Known rows, with every way that one mark hangs from another
X[F T]: [ 0.31 -0.47 -1.24  1.22  1.28  0.06 -4.16  0.74 -0.96  1.43  2.55 -1.64
 -1.48 -0.98 -1.88 -1.00  0.64 -0.53  5.11]
U[X[F T[N[M] Y]]]: [ 0.40 -1.06  0.33 -0.08 -0.67  0.89 -5.46  0.00 -0.16  1.05  3.26 -0.58
 -0.01 -2.25 -0.76 -1.19  1.57  0.84  1.27]
U[X[F[W] T[N Y]]]: [ 1.50 -0.47  0.65 -0.18 -0.82  1.18 -5.36 -0.14  0.24  1.11  1.41  0.02
  0.51 -2.23 -0.98 -1.54  1.28  1.24  1.46]
X[F]: [-0.50 -0.35 -0.43  0.34  0.85  0.02 -2.72  0.46 -0.41 -1.71  3.66 -1.40
 -0.67 -1.11 -1.54  0.09 -0.08 -0.01  1.63]
W[F]: [ 1.25  0.33  1.13 -0.20 -0.22  0.29  0.48 -0.03 -0.82  0.49 -0.19  1.49
 -0.04 -0.41 -0.36 -0.65  0.11  0.13 -1.56]
N[M T[X[F[W]] Y]]: [-2.22 -0.23  0.87 -0.57 -1.00  1.43 -1.68  0.08  1.11 -0.50  0.37 -1.30
 -0.98 -2.42 -1.20  0.01  0.52  1.50 -0.58]
X[F[W] T[N Y]]: [-0.74 -0.16 -0.19  0.86 -0.66 -0.28 -6.38 -0.49  0.43  0.86 -0.94 -0.20
  0.21 -1.19 -2.03 -0.88  1.32 -0.11  4.23]
M[N[T[X[F[W]]]]]: [ 0.43 -0.10 -0.51 -0.80 -0.01  1.10 -0.70  0.59 -0.21 -0.10  0.05  0.41
 -0.65 -0.44  0.02 -1.16 -0.08 -0.03 -0.65]
T[N]: [-0.98 -0.74  0.85  0.26 -1.35 -1.08 -1.11 -0.25 -0.14 -1.55 -1.13  2.09
  0.59  0.89  0.60 -0.07  0.54 -0.10 -1.52]
Y[T[N X[F]]]: [-0.45 -0.65 -0.09 -0.06 -0.68 -0.14 -3.22 -0.29 -0.82 -0.53  0.15  0.74
 -1.11 -1.32  0.47 -1.14  1.13  0.81  0.81]
F[W]: [-0.10  0.84  0.97  0.31 -0.53  0.46  0.71 -0.30  0.36  0.03 -2.39  1.29
  0.63  0.35 -0.48  0.10 -0.22  0.09  0.70]
T[N[M] X[F[W]] Y]: [-2.62 -0.59  0.85 -0.51 -2.10  0.75 -4.58 -0.55  1.60 -1.31  0.81  0.68
 -0.11 -2.27 -0.90 -0.01  0.98  1.70 -1.58]
M[N[T[X[F]]]]: [ 0.46 -0.58 -1.05 -0.97  0.28  0.91 -1.07  0.82 -0.41 -0.10  1.32 -0.35
 -0.91 -0.68  0.24 -1.21  0.02 -0.11 -0.85]
Y[T[N X[F[W]]]]: [-0.46 -0.22  0.41  0.13 -0.95  0.04 -2.93 -0.45 -0.70 -0.59 -1.01  1.48
 -0.82 -1.14  0.24 -1.13  1.00  0.86  1.14]
U[X[F[W] T[N[M] Y]]]: [ 0.36 -0.51  0.92  0.15 -1.01  1.25 -5.00 -0.21  0.07  1.10  1.79  0.35
  0.53 -2.07 -1.10 -1.16  1.44  0.96  1.69]
X[F[W] T[N[M] Y]]: [-2.22 -0.15  0.21  1.25 -0.89 -0.25 -5.81 -0.54  0.27  0.75 -0.40  0.15
  0.22 -0.85 -2.12 -0.42  1.51 -0.41  4.57]
N[M T[X[F[W]]]]: [-2.14 -0.47  1.29  0.16 -0.56  1.25  0.15  0.79 -0.04 -1.03  0.94  0.07
 -1.65 -1.22 -0.94 -0.08  0.13  1.06 -0.26]
N[M T]: [-2.59 -0.37  1.31  0.31 -0.63  0.00  1.71  0.24 -0.43 -0.72 -0.64  0.11
 -0.40  0.41 -0.12  0.45  0.41 -0.30 -0.17]
U[X[T[N]]]: [ 2.02 -0.98  0.63 -0.03 -0.78  0.76 -2.30  0.29 -0.72  2.03  0.52  1.34
  0.11 -0.67  0.79 -1.78  1.19  0.77 -0.07]

Rows
[ 0.49 -0.17 -1.14 -1.75 -0.52  1.05 -1.17 -0.07  0.78  1.05 -1.13 -0.64
 -0.09 -1.06  0.82 -1.13  0.39  0.25 -2.07]
M[N[T[X Y]]]
[-1.64 -0.74  0.19  1.40 -0.84 -0.84 -1.92  0.11 -0.82  1.95 -1.42  1.72
 -0.28  1.11  0.10 -0.71  1.36 -0.98  2.61]
X[T[N[M]]]
[-2.06 -0.46  0.57  2.01 -0.40 -0.44 -3.96  0.30 -0.93  0.24  0.21  1.39
 -0.40  0.20 -1.83 -0.53  1.10 -0.87  4.88]
X[F[W] T[N[M]]]
[ 0.29 -0.62 -0.23 -1.34 -0.41  1.17 -2.73  0.18  1.18 -0.50  0.76 -2.47
 -1.29 -2.94 -0.81 -0.74  0.32  1.98 -1.47]
N[T[X[F] Y]]
[ 0.76 -0.77  0.62 -0.33 -1.33  0.91 -3.35 -0.35  0.13  2.41  0.44  0.53
  0.57 -1.32  0.49 -1.31  1.62  0.88 -0.18]
U[X[T[N[M] Y]]]
[-2.10 -0.70  0.26  0.33 -0.86 -0.16 -2.78 -0.29 -0.99 -0.67  0.67  1.10
 -1.12 -1.10  0.37 -0.57  1.29  0.44  1.17]
Y[T[N[M] X[F]]]
[-0.77 -0.82 -0.93  0.64 -0.25 -0.64 -6.81 -0.23  0.12  0.75  0.98 -1.36
 -0.36 -1.45 -1.65 -0.94  1.48 -0.21  3.62]
X[F T[N Y]]
[-0.32 -0.81 -0.03 -1.39 -2.16  0.46 -3.57 -0.77  1.84  0.00 -1.20  0.54
 -0.10 -1.98  0.80 -0.76  0.97  2.06 -3.75]
T[N X Y]
[ 0.67 -0.39 -0.89 -1.15 -0.12  0.88  0.29  0.59 -0.19  0.67 -0.55  0.34
 -0.72 -0.04  1.05 -1.25  0.05 -0.04 -1.76]
M[N[T[X]]]
[-3.18 -0.43  0.73 -0.27 -2.20 -0.80 -2.72 -1.26  1.16 -0.95 -1.24  0.74
  1.34 -0.23  0.15  0.70  1.30  0.02 -1.50]
T[N[M] Y]
[ 0.25  0.09 -0.86 -1.42 -0.33  1.26 -2.11  0.03  0.75  0.30 -0.54 -0.70
 -0.15 -1.41 -0.24 -1.07  0.23  0.35 -0.81]
M[N[T[X[F[W]] Y]]]
[ 0.21 -0.36 -1.34 -1.58 -0.06  1.02 -2.67  0.17  0.56  0.24  0.67 -1.30
 -0.50 -1.58  0.05 -1.11  0.34  0.24 -1.27]
M[N[T[X[F] Y]]]
[-1.85 -0.50 -0.22  0.64 -1.30 -0.66 -3.70 -0.69  0.38  2.32 -2.08  0.36
  0.41 -0.08 -0.18 -0.54  1.77 -0.52  2.24]
X[T[N[M] Y]]
[ 0.13 -0.22 -1.54  0.47  0.86  0.28 -5.97  0.04  0.26  1.99  1.91 -2.95
 -0.82 -2.18 -2.17 -0.90  1.04 -0.10  4.82]
X[F T[Y]]
[-2.19 -0.64  0.39 -0.77 -0.75  1.23 -1.98  0.25  0.95 -0.56  1.46 -1.95
 -1.34 -2.56 -0.92 -0.01  0.65  1.43 -0.95]
N[M T[X[F] Y]]
[-2.18 -0.92  0.75 -0.01 -0.28  1.04 -0.22  0.96 -0.26 -1.02  2.17 -0.73
 -1.97 -1.42 -0.71 -0.11  0.21  0.97 -0.51]
N[M T[X[F]]]
[-0.20 -0.45 -0.60  0.25 -1.07 -0.66 -4.16 -0.71  0.49  2.45 -2.61  0.04
  0.33 -0.28 -0.08 -1.00  1.59 -0.22  1.95]
X[T[N Y]]
